Known rows, with every way that one mark hangs from another:
foro(dilu(fene(rasi)) lutiv): -2.069 -5.565 1.740 0.900 4.102 0.408 -0.819 -1.829 1.213 -1.610 -0.038
 1.557 1.763 -1.187 -4.075 -0.533 1.566 -0.509 0.330 2.111 -0.160
dilu(fene(rasi(zavoz)) foro(lutiv(timal))): -2.340 -4.836 -0.110 3.567 2.931 2.348 -1.737 -2.852 -0.064 0.163 -0.104
 4.244 2.274 -2.881 -6.134 -0.893 1.506 1.501 0.813 3.158 -0.240
timal(lutiv): -1.942 -0.389 -0.982 -0.434 0.591 1.792 -0.572 -0.045 -0.037 -0.565
 -0.968 0.624 -2.287 -0.053 -0.757 -0.937 0.586 0.151 -0.388 1.710 0.828
dilu(fene(rasi(zavoz)) foro): -1.546 -3.150 0.860 2.570 -0.343 -0.184 -1.336 -0.705 -1.592 1.306 0.086
 1.233 2.792 0.786 -4.942 -0.319 0.621 1.482 0.706 -0.684 -0.428
lele(dilu): -0.586 2.995 0.958 0.351 -0.442 -1.160 0.585 0.232 -0.002 -0.052 -0.539
 -0.149 1.021 -0.196 -2.196 -0.211 0.166 -0.414 0.360 3.709 1.338
dilu(fene(rasi(zavoz)) timal(lutiv)): -2.538 -3.807 2.919 2.369 1.993 1.317 -2.602 -0.580 -1.352 0.707 -0.581
 2.927 0.522 -0.079 -5.362 -1.757 2.278 1.481 0.500 1.226 1.111
fene(dilu rasi): -0.144 1.239 0.862 -2.398 -1.212 0.619 -0.692 0.909 -0.347 0.039 0.581
 1.204 0.711 0.785 -0.591 -0.530 0.866 0.585 0.177 -1.248 -0.853
lele(dilu(fene(rasi) foro timal(lutiv))): -4.398 -0.162 0.664 3.024 1.571 -1.554 -0.694 -2.611 -0.084 -0.021
 -1.114 4.395 2.070 -1.192 -8.917 -2.760 2.455 0.380 -0.330 6.576 3.823
rasi(zavoz): -0.146 -0.474 0.898 0.994 -0.529 1.054 -0.540 1.102 -0.987 0.911 -0.239
 -0.531 0.059 0.182 -0.457 0.208 -0.544 1.235 1.060 -0.756 -0.645
lele(dilu(fene timal)): -1.196 2.235 3.788 3.030 0.711 -1.839 -0.184 -1.018 0.491 0.003 -0.467
 1.919 3.045 -1.718 -6.080 -0.788 1.454 -0.110 0.134 5.002 3.262
dolaf(rasi(zavoz)): 0.335 -0.489 0.388 1.667 0.218 1.209 -1.163 1.325 -2.537 1.504 -0.141
 0.068 -0.282 -0.322 0.224 1.875 -0.162 1.944 1.164 -1.661 -1.952
dilu(fene(rasi(zavoz)) foro timal): -2.187 -3.134 1.592 3.762 0.381 -0.830 -1.279 -1.776 -1.171 1.553 0.093
 3.387 3.505 -0.738 -6.397 -1.401 1.252 1.784 0.829 0.489 0.938
dilu(foro timal): -2.107 0.310 -1.678 2.061 0.003 -1.515 0.981 -2.209 0.700 0.412 -0.248
 3.276 1.387 -2.105 -3.464 -1.584 0.281 0.807 0.085 1.811 2.081
lutiv(foro(dilu(fene)) timal): -0.514 -2.517 0.455 2.541 1.894 3.338 -0.004 -4.270 2.730 -1.858 -0.844
 3.354 2.572 -1.559 -4.008 1.685 2.474 0.450 -0.413 4.574 0.044
dilu(fene(rasi) foro timal(lutiv)): -3.818 -3.093 -0.236 2.482 1.903 -0.443 -1.272 -2.891 -0.070 -0.073
 -0.614 4.534 1.087 -0.893 -6.794 -2.503 2.374 0.798 -0.680 2.974 2.434
fene(dilu rasi(zavoz)): -0.361 0.834 1.619 -1.378 -1.858 1.833 -1.326 1.914 -1.345 1.018 0.307
 0.746 0.828 0.890 -1.128 -0.403 0.421 1.823 1.290 -2.169 -1.439
foro(dilu(fene(rasi) timal(lutiv))): -3.034 -4.709 1.967 1.580 3.730 0.544 -1.193 -2.013 0.852 -1.098 -0.807
 3.646 1.115 -0.826 -5.573 -1.443 3.106 0.119 -0.154 2.845 1.611
zavoz(rasi): 0.648 1.674 0.448 -0.224 -1.057 -2.141 -1.164 0.006 0.335 -0.429 -0.330
 1.086 1.038 1.898 0.036 0.709 0.480 -0.783 0.032 -2.524 0.263
lele(dilu(fene foro timal(lutiv))): -4.391 2.045 0.515 3.734 0.668 -0.837 -0.048 -2.435 0.753 -0.595 -1.674
 3.662 1.351 -2.447 -8.801 -2.309 1.617 0.555 -0.376 7.481 4.834
dolaf(dusafo rasi(zavoz)): 0.361 -0.875 1.488 0.850 0.946 2.143 -1.336 0.359 -3.042 0.756 0.850
 -0.509 -0.674 -0.528 1.179 1.214 -0.113 2.139 1.001 -2.740 -2.372
lele(dilu(foro(lutiv))): -3.602 1.940 -2.008 1.611 0.805 -1.446 1.233 -1.733 1.015 -0.677 -0.951
 1.618 0.783 -2.745 -4.952 -1.682 -0.593 0.094 0.506 6.181 2.465
lele(dilu(fene timal(lutiv(foro)))): -3.461 1.957 1.736 3.398 0.608 0.657 -0.479 -3.438 1.114 -0.972 -1.615
 3.553 0.884 -0.804 -7.452 -1.415 2.260 0.533 -0.789 8.549 4.021
foro(dilu(fene) lutiv): -1.990 -3.532 1.443 1.732 3.194 1.027 -0.200 -1.609 2.011 -1.935 -0.677
 0.886 1.129 -2.572 -3.963 -0.106 0.816 -0.338 0.321 2.701 0.823
timal(lutiv(foro(dilu(fene(rasi))))): -3.195 -4.570 0.299 1.002 2.407 2.371 -1.045 -3.310 1.078 -1.733 -1.153
 2.262 0.598 1.389 -4.594 -0.094 2.654 0.290 -0.726 3.578 0.157

Rows:
-4.283 0.612 -0.993 0.409 -1.090 1.819 -0.992 -0.368 -0.743 0.755 -0.881
 4.636 -0.131 -1.111 -5.472 -2.730 1.267 2.840 0.904 1.463 1.483 : fene(dilu(foro timal(lutiv)) rasi(zavoz))
-2.516 2.437 1.399 4.179 -0.112 -2.318 0.568 -2.357 0.748 0.123 -0.632
 3.019 3.591 -2.334 -8.007 -1.291 1.042 0.378 0.069 5.741 3.973 : lele(dilu(fene foro timal))
-1.834 1.061 -0.706 -0.212 -2.378 1.093 -0.578 0.629 -1.104 1.173 0.051
 1.821 1.401 0.362 -3.118 -0.845 0.008 2.347 1.194 -1.288 -0.742 : fene(dilu(foro) rasi(zavoz))
-2.987 -1.272 0.029 3.192 3.271 0.164 -0.641 -3.553 1.056 -0.840 -0.366
 4.615 3.080 -3.348 -7.653 -1.299 2.077 -0.068 0.185 7.437 1.729 : lele(dilu(fene(rasi) foro(lutiv(timal))))
-2.594 -2.560 0.039 1.574 1.316 3.076 -0.290 -3.149 1.872 -2.212 -1.663
 1.693 -0.005 0.122 -4.530 0.302 1.819 0.441 -0.802 4.381 1.193 : timal(lutiv(foro(dilu(fene))))
-0.626 -4.519 0.754 1.952 2.573 2.571 -0.647 -4.543 1.797 -1.442 -0.212
 3.984 3.267 -0.338 -4.028 1.200 3.255 0.329 -0.353 4.040 -0.993 : lutiv(foro(dilu(fene(rasi))) timal)
-1.111 0.851 2.173 -0.141 -1.046 0.876 -1.141 0.937 -0.948 1.259 0.320
 2.802 1.426 -0.412 -2.622 -1.369 1.073 2.181 1.431 -1.016 -0.090 : fene(dilu(timal) rasi(zavoz))
-2.903 -0.093 2.481 4.195 -0.005 -2.202 -0.701 -1.450 -1.136 1.500
 -0.510 3.179 4.435 -0.848 -8.636 -1.658 1.391 1.388 1.241 4.201 2.260 : lele(dilu(fene(rasi(zavoz)) foro timal))
-2.054 -4.543 2.695 3.313 1.476 0.842 -0.720 -3.251 0.410 0.106 -0.477
 3.306 3.612 0.323 -5.825 -0.054 2.189 1.620 0.911 2.468 -0.081 : lutiv(foro(dilu(fene(rasi(zavoz)) timal)))
-1.913 2.370 0.623 2.933 -0.830 -1.537 0.486 -1.422 0.245 -0.213 -0.647
 0.912 2.905 -1.005 -6.470 -0.273 0.391 0.109 -0.127 4.756 2.606 : lele(dilu(fene foro))
-3.818 -3.519 0.574 3.374 1.414 0.633 -1.860 -1.823 -1.036 1.011 -0.845
 4.125 1.278 -0.596 -7.330 -2.383 1.855 1.895 0.413 1.972 1.796 : dilu(fene(rasi(zavoz)) foro timal(lutiv))
-2.879 -5.585 2.531 2.115 4.847 -0.396 -0.651 -2.776 1.584 -1.268 -0.132
 3.688 2.578 -2.587 -5.540 -1.594 2.277 -0.210 0.451 3.263 1.136 : foro(dilu(fene(rasi) timal) lutiv)
-2.840 3.301 -0.717 2.695 -0.491 -2.802 1.526 -2.060 0.724 0.352 -0.847
 3.101 2.272 -2.055 -5.652 -1.692 0.372 0.471 0.437 5.535 3.336 : lele(dilu(foro timal))
-1.649 -3.191 -1.009 0.931 4.176 2.601 0.481 -2.394 2.753 -1.959 -0.855
 3.119 0.197 -4.207 -1.955 -0.089 1.324 -0.079 0.583 4.465 0.028 : foro(dilu lutiv(timal))
-3.303 0.540 0.251 0.058 -1.081 3.366 -1.449 -1.482 -0.327 0.345 -0.794
 4.382 -0.660 0.455 -4.057 -1.957 1.872 2.890 0.534 2.668 0.643 : fene(dilu(timal(lutiv(foro))) rasi(zavoz))
-1.614 -2.072 1.592 3.141 1.291 0.523 0.466 -4.109 2.329 -1.315 -0.694
 3.153 2.906 -1.059 -5.227 0.200 1.895 0.709 -0.192 3.865 1.664 : lutiv(foro(dilu(fene timal)))
-1.546 -6.053 1.413 1.538 5.287 2.303 -1.094 -3.064 1.924 -1.805 -0.085
 3.778 2.230 -3.107 -4.338 -0.140 2.807 -0.266 0.312 3.690 -0.475 : foro(dilu(fene(rasi)) lutiv(timal))
-3.960 -0.249 -2.543 1.764 0.762 0.158 0.399 -2.270 0.753 -0.243 -1.288
 3.928 -0.812 -2.033 -4.395 -2.382 0.872 1.065 -0.341 3.456 2.952 : dilu(foro timal(lutiv))
-2.237 -1.446 -3.412 1.647 2.492 1.743 0.428 -3.324 1.865 -0.777 -0.542
 4.136 0.153 -4.155 -3.145 -1.095 0.498 0.503 0.020 4.089 0.850 : dilu(foro(lutiv(timal)))
-2.460 1.043 -0.073 0.845 -1.792 0.227 -0.342 -0.365 -0.725 1.367 0.084
 3.946 1.950 -0.860 -4.673 -1.856 0.711 2.708 1.333 -0.259 0.587 : fene(dilu(foro timal) rasi(zavoz))
-2.388 1.943 -2.909 0.331 0.431 3.115 0.362 -2.237 2.268 -1.213 -0.483
 4.514 0.120 -4.693 -3.662 -1.142 0.664 1.327 0.136 3.857 1.124 : fene(dilu(foro(lutiv(timal))))
